In the rows, 128 means zero.
Known rows, with every step that occurs:
E K Z: [156 110 143 144 157  97 147 163  96 167  98 168 111 145  94 134 119 162
 126 166 108 113  98 141 105 132 100 147 167 110 112 131]
Q Z R: [125  83 146 127 139  70 136 173 136 151  91 151 121 151  99 157 130 149
 143 181 150 128 160 141 119 156  99 117 126 104  87 120]
Y Q E K U: [158 111 164 146 158  92 153 161 115 122  97 121 118  94 121 127  80 151
 168 164 115 118 119 134  95 150  55 149 175  85 107 154]
J Q E: [198  97 125 121  97  86 138 162 121 125  89 125 100 100 119 129 151 147
 141 175 123 104 165 135 117 133  69 126 165  83  61 148]
Y Q: [119 125 109 140 151  78 143 159 114 155  93 158 107  93 114 134 148 150
 213 175 128 124 118 155 121 148  57 134 174 103 106 129]
R T K E Q Z: [124  93 142 131 146 106 133 141 117 141 108 138 128  70 110 170  80 144
 140 205 128 109 125 159 101 149  89 136 153 101  93 160]
K U: [160 112 133 143 159  81 160 190 121 118  89 156 115 128  99 144  68 160
 186 181 130 110 125 141  99 136  68 143 145  84 102 137]
Q Z: [127  83 105 129 149  88 139 175 135 174  98 165 120  95 114 159 109 150
 157 189 136 107 156 151  97 153  91 140 155 100  78 135]
R Z K U G: [184  93 181 150 157  88 159 185 115 195  86 149  99 166  88 158 114 158
 249 189 121 105 102 143  91 118 108 133 154  92 116 127]
T K E Q: [159 132 143 136 130 106 123 147  90 105 106 125 115 122  92 162  86 154
 154 198 139 117 104 156 102 133 102 137 157  96 116 152]
A S Y Q E K: [162  97 170 139 125  83 130 153 104 152  98 115 101  98 121 114 132 144
 136 156 115 128 124 135  88 152  65 142 203  98  97 140]
J Q: [170  98 124 130  96  89 166 169 101 155 101 149 103 144 111 149 130 157
 161 184 118 112 145 142  95 132  72 144 141 104  72 128]
S A: [152 134 131 128 149  80 144 195 106 125 118 180 127 163 115 137  73 142
 193 188 110 111 136 145 114 147  80 110 155 103  88 102]
K Z R: [149 103 153 134 147  70 140 175 119 142  83 163 114 188  78 143 151 158
 138 173 137 125 124 137 138 134 104 111 124 103 105 115]
U K E Q Z R: [127  90 166 125 144  86 137 154 130 136  97 135 135 147  89 161 131 147
 130 182 149 126 146 143 108 152 104 117 119 103 103 133]
R T K E: [165 125 134 138 138  90 133 140 109  93 103 139  81  54 100 145  79 164
 161 207 118 105 116 162 139 128 104 122 172  80 101 139]
Y Q E K Z R: [144 105 170 136 148  78 136 155 114 144  89 138 116 158  94 128 160 150
 129 161 126 131 116 133 138 146  92 115 145 105 110 129]
R Z K: [163  84 169 145 152  76 154 158 114 174  71 133 115 169  98 142 159 163
 210 202 129 129 104 147 116 138 115 134 102 123 114 123]
Y Q Z: [102  93 101 132 163  89 140 160 134 186 100 157 124  62 124 153 132 141
 185 183 127 111 136 157 112 163  68 138 165 101  89 141]
R Z: [154  76 114 139 160  89 166 156 109 167  77 152 104 167 103 149 150 165
 166 194 135 116 117 140 103 123 107 119 109 108 102 129]
R T K: [123  96 163 140 155  82 145 151 108 109  85 141  89  66 124 137  80 168
 165 201 144 123 130 163 132 124  88 121 182  95  93 124]
Q Y: [150  90 101 134 107  64 119 189 110 125 105 161  79 141 109 157 110 154
 132 166 160 103 163 132 117 136  70 130 172 103  71 121]
A S Y Q: [130 102 143 140 142  62 144 181 108 170  86 148 104 116 105 129 144 145
 198 167 123 118  99 151 109 144  46 126 184  98 110 124]
Y Q Z R T: [102  79 180 136 143  65 162 143 133 126  89 167 111 106 112 149 104 145
 151 195 122 133 139 149 128 146  54 112 134 114  86 131]
Q E K: [169 103 157 135 122  91 129 151 107 132 101 128 100 114 122 124 113 152
 121 163 126 127 149 132  86 148  87 147 190  99  88 140]
U K E: [176 126 114 130 148  93 147 150 122 110 101 155 100  81  80 141 129 167
 156 186 125  96 137 151 105 128 113 127 157  79 110 131]
A S: [196 102 107 140 124  69 136 209 118 175  70 155  97 116  74 125 156 150
 170 192 123 130 129 150  79 128  78 143 140  91  78 108]
A S Y: [170  79 166 135 121  54 141 211 106 156  80 156  96 177  84 137 107 155
 151 172 135 110 120 140  83 128  74 124 174  90  94 112]
E K T: [141 125 186 143 131  78 132 168 103 110  99 149 112 143 128 121  59 155
 169 179 131 124 139 144  99 135  56 145 163 113  93 128]
J S: [154 133  70 136 101  83 128 195 101 129  81 151  93  63  84 149 122 150
 148 195 125  99 176 147 105 128  94 157 125  87  86 100]
E Q: [147 116 146 135 127  94 136 168  93 126  97 152 127 172  93 160  98 150
 155 188 148 129 121 146  78 135  81 144 147 114 105 141]
S Y Q E K: [148 101 173 137 129  86 132 144 102 140 103 121 103 107 130 121 117 148
 135 153 121 123 131 134  96 154  69 140 208 101 101 144]
E Q Z: [121  87 128 129 144 100 135 165 119 166 102 152 139 117 110 170  99 143
 144 191 141 115 140 151  82 153  84 145 146 109  89 149]
S Y: [143  83 171 131 129  59 145 191 102 129  94 167  97 193 105 150  77 163
 152 166 146 102 130 138  96 133  81 119 186  97 103 120]

Rows:
[154 125 199 143 133  62 128 180 118 113  81 146 121 151 116 122  88 154
 221 195 135 123 131 152 128 134  62 136 134 115  95 123] : Z K T
[135 117 173 134 158  76 147 175 125  97  83 160 123 117 113 115  98 162
 183 178 150 110 157 149 107 119  59 126 152  99  96 120] : U K T
[144 100 139 133 104  64 136 201  94 123  87 152  92 140  92 154  84 154
 135 174 136  88 154 138 100 127  85 134 164  89  99 107] : J S Y
[137  98 120 129 139 105 128 155 119 153 111 146 133  98 102 173  94 141
 142 196 128 106 131 152  90 153  93 142 146 102  93 158] : K E Q Z
[133  99 179 146 171  80 162 169 119  95  84 129 109  92 113 140  50 164
 177 191 136 120 117 149 126 132  69 124 150  82 106 136] : Z R T K U
[144  89 167 138 144  74 135 172 132 178  85 142 128 119 106 148 132 153
 203 198 130 122 131 156 111 158 105 149 133 117  97 127] : Q Z K
[152 110 154 138 131  92 131 139 106 142 103 122 104  92 129 119 131 147
 141 159 120 130 136 137  96 155  71 146 199 101  97 144] : Y Q E K
[165 109 176 148 158  74 156 186 123 130  82 138 126 134  96 139  83 160
 217 189 126 119 110 145 107 145  79 149 131  97 113 135] : Z K U
[137 113 206 140 138  73 125 174 120 127  86 137 139 136 120 134  79 146
 210 199 135 121 129 155 118 143  60 140 128 120  95 138] : E Q Z K T
[175 134 112 136 139  93 122 152 107 108 105 132  82  66  97 147  97 166
 166 199 128 102 120 161 135 131 120 126 174  75 105 135] : T K E
[130  89 186 139 142  65 164 151 121 113  83 180 105 147  93 141 104 155
 135 192 118 130 123 143 135 126  68 107 129 112  93 125] : K Z R T
[159 112 145 141 158  99 138 150 104 162  95 149 113 107 105 120 146 153
 129 159 103 110 100 139 122 137  85 138 182 102 108 146] : Y Q E K Z
[125  84 196 137 153  69 172 146 125 112  81 178 109 137  91 136 116 159
 130 186 122 127 128 144 130 122  71 108 131 109  98 123] : U K Z R T
[161 115 117 128 136  78 121 155 129 128  83 132 104  59 121 119 165 142
 176 167 129 113 146 143 136 145  59 120 188  83  83 148] : Y Q E
[153 106 122 135 104  85 105 166  91 103 116 129  89 127 104 169  93 149
 119 176 158 103 134 139 118 135  79 130 172 101  90 143] : T K E Q Y
[155 127 160 138 129 103 130 138  90  97 106 130 113 113  94 161  75 152
 150 203 131 120 100 157 106 131  92 133 157  99 113 155] : R T K E Q
[177 103 147 137 138 103 146 154 100 163  98 146 111 126 103 126 139 156
 112 162 100 106 109 135 113 131  90 141 170 103  97 146] : J Q E K Z
[151 124 172 136 127  99 129 136  92  93 104 124 116 131  91 161  82 151
 142 202 136 125 103 154 113 133  94 126 145 101 115 151] : Z R T K E Q
[170 106 166 144 150  91 151 168 116 116  97 125 114 110 115 130  67 155
 151 166 120 116 129 131  89 145  67 150 168  85 101 151] : Q E K U
[114  78 181 135 143  83 152 143 115 121  90 124  99  74 126 144  93 161
 147 200 141 126 137 159 138 134  86 115 160  98  86 126] : J Q Z R T K
[174 133 164 138 118  96 125 149  95 117 103 131 124 155  80 161 101 149
 175 200 126 123  98 151  96 141 100 145 132 109 117 151] : Z K E Q
[174 121 167 139 128 101 133 141  92 130 100 125 127 162  82 162 115 150
 172 204 124 122  87 149  98 137 105 139 116 114 122 154] : R Z K E Q
[128  88 200 142 140  70 166 144 114 117  89 172 104 147  97 139  97 156
 121 187 112 135 120 141 126 131  69 115 136 117  97 127] : E K Z R T
[144  94 123 134 102  77 115 180  95 117 109 148  97 161 105 167 100 145
 121 168 165 111 146 132 102 135  64 135 164 112  83 136] : E Q Y
[152 107 196 145 145  68 140 168 116 128  74 138 122 164 117 123 105 156
 222 201 132 122 118 149 131 128  72 129 109 118 100 128] : R Z K T
[132  94 129 126 150 109 136 150 124 153 108 144 139  87 100 168 106 145
 138 192 134 103 135 153  84 150  95 140 146  99  98 155] : U K E Q Z
[ 98  70 200 135 140  59 162 145 128 124  92 167 110 127 114 149  91 146
 145 189 123 127 134 145 127 145  51 105 145 112  90 132] : S Y Q Z R T
[106  84 187 137 155  85 142 143 113 112  88 125 106  82 121 147  82 159
 146 201 152 131 129 160 132 135  89 115 161 102  96 131] : E Q Z R T K
[193 117 141 142 137  84 140 143 113 140  94 134  99 126  83 149 135 160
 194 208 105 109  97 151 129 137 125 130 115  99 115 139] : R Z K E
[137  83 182 141 146  66 136 174 129 199  82 129 128 102 105 138 151 144
 216 191 119 123 108 158 113 163  82 144 144 115 106 129] : A S Y Q Z K
[151 114 144 135 141  88 132 134 119 104 104 131  89  52 102 152  85 159
 148 207 120 107 123 161 144 137 107 116 160  81  98 141] : Q Z R T K E
[117  92 181 138 152  75 144 149 113 103  82 135  92  90 119 137  88 166
 154 199 150 132 133 158 141 128  92 111 167  97  96 119] : Z R T K
[157 100 173 134 142  77 135 161 115 140  89 142 114 175  89 132 150 155
 115 163 130 130 125 131 130 141 103 117 140 103 106 125] : Q E K Z R
[120  69 185 133 123  69 169 146 129 126  93 163 109 125 112 152  98 147
 133 198 118 129 147 145 120 140  59 115 125 113  74 132] : J Q Z R T
